Each row was made from one small tree. The marks that hang from a mark follow it in brackets, in the order of their numbers. Every link used is in the known rows. Write each row's tree.
Known rows
Q184(Q929(Q320(Q823(Q233) Q861))): [ 0.30  0.09  0.06  0.04 -0.15 -0.04 -0.06 -0.08 -0.04  0.04 -0.14 -0.05
 -0.13  0.15  0.15 -0.35  0.02 -0.07 -0.23]
Q823(Q184): [-0.21  0.02  0.24  0.01 -0.11  0.22 -0.04 -0.16  0.17  0.03  0.00 -0.17
 -0.02  0.29 -0.01  0.18 -0.02 -0.07 -0.08]
Q861(Q320(Q184 Q823) Q929): [-0.17 -0.28 -0.11  0.05 -0.23 -0.13 -0.03  0.27 -0.06  0.05  0.16  0.02
 -0.02 -0.30 -0.13 -0.02  0.16  0.12  0.05]
Q320(Q823(Q233) Q861 Q929): [ 0.63  0.24  0.15 -0.20 -0.32  0.08  0.08 -0.08 -0.11  0.07 -0.19  0.01
 -0.06  0.30  0.19 -0.23 -0.09 -0.15 -0.24]
Q184(Q929): [-0.12  0.28  0.43  0.06 -0.32  0.02 -0.13 -0.17  0.12  0.02 -0.21  0.07
  0.01  0.08  0.19  0.15  0.11  0.08  0.02]
Q929(Q320(Q823)): [ 0.03  0.07 -0.10  0.06 -0.09  0.02 -0.16  0.07 -0.04  0.09 -0.04 -0.12
 -0.05  0.21 -0.19 -0.07 -0.03  0.13 -0.06]
Q823(Q861): [ 0.11  0.39  0.08  0.04 -0.32  0.25 -0.04 -0.06  0.01 -0.03 -0.04 -0.15
 -0.04  0.24  0.17  0.33 -0.20 -0.14  0.00]
Q861(Q184 Q320(Q823(Q233) Q929)): [ 0.62 -0.16  0.23 -0.12 -0.11 -0.20 -0.03 -0.10 -0.21  0.08 -0.23 -0.04
 -0.04  0.02  0.37 -0.20  0.03 -0.02 -0.09]
Q320(Q823(Q233)): [ 0.38 -0.02 -0.05 -0.05 -0.16  0.06  0.03 -0.09 -0.11  0.14 -0.17 -0.15
 -0.03  0.24  0.02 -0.12 -0.09 -0.07 -0.16]
Q861(Q929(Q320)): [-0.47  0.18  0.12  0.22 -0.07 -0.07 -0.19 -0.06  0.07 -0.05  0.01 -0.12
 -0.05 -0.14 -0.25  0.24  0.12  0.12 -0.01]
Q823(Q233): [ 0.10  0.14  0.14  0.05 -0.13  0.05 -0.03 -0.22 -0.02  0.11 -0.20 -0.17
 -0.02  0.13  0.13  0.05 -0.13 -0.19 -0.10]
Q320(Q184 Q823(Q233) Q861 Q929): [ 0.39  0.15 -0.02 -0.09 -0.34  0.02  0.14  0.04 -0.11  0.10 -0.12 -0.09
 -0.04  0.30  0.18 -0.34 -0.17 -0.25 -0.22]
Q823(Q184 Q320): [-0.32 -0.24  0.01 -0.06  0.00  0.11 -0.08 -0.26  0.13  0.12 -0.04 -0.08
 -0.04  0.34 -0.11  0.19 -0.15  0.16  0.04]
Q320(Q823 Q861): [ 0.35  0.13  0.15 -0.13 -0.31  0.19 -0.03  0.20  0.05  0.02 -0.05 -0.04
 -0.07  0.09  0.05  0.01 -0.15 -0.12 -0.20]
Q184(Q929(Q320(Q823 Q861))): [ 0.09  0.18  0.17  0.01 -0.24  0.01 -0.14  0.08  0.06 -0.01 -0.07  0.04
 -0.11  0.15  0.07 -0.18  0.05  0.07 -0.14]
Q823(Q320(Q184)): [-0.41 -0.10 -0.10  0.08 -0.14 -0.07 -0.08 -0.02  0.05  0.19 -0.11 -0.06
  0.00  0.14 -0.09  0.13 -0.28  0.06  0.13]
Q929(Q320(Q823(Q861))): [ 0.17  0.20 -0.25  0.07 -0.18  0.16 -0.08  0.08 -0.12 -0.01  0.07 -0.20
 -0.10  0.35 -0.04  0.02 -0.13  0.03 -0.05]
Q861(Q929): [-0.33  0.12  0.26  0.10 -0.24  0.03 -0.09 -0.05  0.10 -0.05 -0.03 -0.04
 -0.01 -0.11 -0.12  0.37  0.09  0.07 -0.03]
Q861(Q320(Q823) Q929): [ 0.04 -0.20  0.04 -0.06 -0.22 -0.05 -0.10  0.15 -0.06  0.02  0.08  0.10
 -0.05 -0.31 -0.15  0.09  0.21  0.23  0.04]
Q861(Q184 Q929): [-0.29 -0.03  0.49  0.15 -0.16 -0.08 -0.09  0.03  0.15 -0.14 -0.06 -0.16
 -0.04 -0.32  0.06  0.40  0.02 -0.03 -0.14]
Q320(Q184): [-0.31  0.14  0.10  0.14 -0.25  0.04 -0.04  0.07  0.09  0.10 -0.08 -0.17
  0.03  0.14  0.05  0.12 -0.14 -0.17  0.00]
Q320(Q823): [ 0.21  0.05  0.07 -0.07 -0.26  0.11 -0.05  0.07  0.00  0.08 -0.11 -0.05
 -0.01  0.23 -0.08  0.04 -0.06  0.09 -0.08]

Write each row's tree
[ 0.18 -0.05  0.18  0.06 -0.05  0.00 -0.13  0.26  0.07 -0.07 -0.03 -0.24
 -0.14  0.04  0.13 -0.06 -0.19 -0.17 -0.29] | Q929(Q320(Q823 Q861(Q184)))
[ 0.09  0.13 -0.06  0.00 -0.35  0.17  0.04  0.10 -0.06 -0.13  0.13 -0.07
 -0.08  0.07 -0.12  0.24  0.00  0.08 -0.09] | Q320(Q823(Q861(Q929)))
[ 0.06  0.19 -0.29  0.03 -0.22 -0.04  0.10 -0.31 -0.20  0.13 -0.14 -0.12
 -0.04  0.44  0.17 -0.01 -0.34 -0.04  0.10] | Q823(Q233 Q320(Q184 Q929) Q861)
[-0.02 -0.09  0.30 -0.01 -0.09 -0.02 -0.11  0.02  0.13 -0.01 -0.14 -0.10
 -0.10 -0.07  0.23  0.27 -0.39 -0.11 -0.10] | Q823(Q320(Q861(Q184)))
[ 0.35 -0.12  0.09  0.06  0.04 -0.05 -0.04  0.10 -0.04 -0.01 -0.07 -0.33
 -0.16  0.05  0.22 -0.22 -0.23 -0.32 -0.37] | Q929(Q320(Q823(Q233) Q861(Q184)))
[-0.15  0.28  0.31  0.25 -0.16 -0.03 -0.14 -0.12  0.05 -0.18 -0.09 -0.21
 -0.11  0.10  0.40  0.19 -0.04 -0.07 -0.05] | Q823(Q861(Q184(Q929(Q320))))
[-0.14  0.07  0.55  0.08 -0.20  0.01 -0.06  0.14  0.21 -0.21 -0.02 -0.16
 -0.10 -0.39  0.18  0.36 -0.06 -0.23 -0.23] | Q320(Q861(Q184 Q929))
[-0.20 -0.32 -0.18  0.08  0.11 -0.02  0.03 -0.18 -0.04  0.00  0.14 -0.27
 -0.12  0.21 -0.32 -0.19  0.15  0.06 -0.21] | Q861(Q929(Q320(Q823(Q184 Q233))))
[-0.48  0.01  0.33  0.28  0.01 -0.18 -0.19  0.00  0.11 -0.14 -0.01 -0.24
 -0.09 -0.23 -0.06  0.28  0.06  0.02 -0.11] | Q861(Q184 Q929(Q320))
[ 0.03 -0.01  0.58  0.08 -0.19 -0.17 -0.21 -0.07  0.08 -0.02 -0.18  0.06
 -0.03 -0.30  0.47  0.15  0.14  0.03  0.06] | Q861(Q184(Q929) Q320)
[ 0.16 -0.09  0.19  0.14 -0.08 -0.07  0.00 -0.08 -0.10 -0.14  0.06 -0.24
 -0.13 -0.39  0.37  0.28 -0.02 -0.22 -0.06] | Q823(Q233 Q861(Q184 Q320 Q929))
[ 0.07  0.16  0.03 -0.05 -0.38 -0.03  0.04  0.08 -0.06  0.10 -0.13  0.00
  0.03  0.37 -0.04 -0.16 -0.01  0.07 -0.02] | Q320(Q184 Q823 Q929)
[-0.51  0.00 -0.22  0.15 -0.23  0.01  0.03  0.00 -0.01 -0.02  0.16 -0.11
 -0.06  0.01 -0.13  0.37 -0.23  0.06  0.13] | Q823(Q320(Q184) Q861(Q929))
[ 0.12 -0.29  0.05 -0.10 -0.12  0.17  0.16 -0.04  0.06 -0.07  0.15 -0.19
 -0.13  0.02 -0.10 -0.08  0.04 -0.18 -0.35] | Q320(Q823(Q184 Q233) Q861(Q929))
[-0.13  0.03 -0.17  0.09 -0.37  0.11  0.12  0.23 -0.04 -0.10  0.22 -0.17
 -0.05  0.04 -0.11  0.14 -0.05 -0.02 -0.08] | Q320(Q184 Q823(Q861(Q929)))
[ 0.11 -0.50 -0.06 -0.08 -0.02 -0.02  0.07 -0.12 -0.09  0.04  0.16 -0.09
 -0.09 -0.04 -0.08 -0.12  0.22  0.04 -0.10] | Q861(Q320(Q823(Q184 Q233)) Q929)
[ 0.16  0.05  0.16 -0.18 -0.24  0.14  0.03 -0.15  0.01  0.03 -0.08 -0.02
 -0.01  0.56 -0.06 -0.12  0.11  0.16 -0.09] | Q320(Q823(Q184) Q929)
[ 0.28 -0.04  0.06 -0.06 -0.23  0.06  0.07  0.06 -0.02 -0.04  0.01 -0.10
 -0.11 -0.13 -0.06 -0.03 -0.03 -0.15 -0.28] | Q320(Q823(Q233) Q861(Q929))
[-0.24  0.00  0.11 -0.13 -0.12  0.05 -0.06 -0.37  0.05  0.12 -0.13  0.04
 -0.01  0.52 -0.08  0.12 -0.07  0.26  0.11] | Q823(Q184 Q320(Q929))
[ 0.06  0.22  0.21  0.27 -0.06 -0.09 -0.06 -0.30 -0.05 -0.12 -0.16 -0.31
 -0.13  0.14  0.47  0.03 -0.08 -0.22 -0.15] | Q823(Q233 Q861(Q184(Q929(Q320))))
[-0.25  0.01  0.25  0.12 -0.30 -0.13 -0.13  0.00  0.05  0.11 -0.08  0.10
  0.01 -0.12  0.27 -0.03  0.16  0.00  0.17] | Q861(Q320(Q184(Q929)))
[-0.22 -0.18 -0.22  0.10 -0.05 -0.13  0.01 -0.18 -0.05  0.24 -0.15 -0.15
 -0.02  0.17  0.00 -0.02 -0.32 -0.06  0.05] | Q823(Q233 Q320(Q184))
[ 0.19 -0.03 -0.19  0.07  0.01 -0.05 -0.07 -0.09 -0.13  0.14 -0.13 -0.21
 -0.08  0.28 -0.10 -0.23 -0.07 -0.02 -0.15] | Q929(Q320(Q823(Q233)))
[-0.28  0.11  0.47  0.25 -0.07 -0.17 -0.23 -0.12  0.12 -0.06 -0.21 -0.12
 -0.07  0.01  0.24  0.10  0.07  0.03 -0.06] | Q861(Q184(Q929(Q320)))
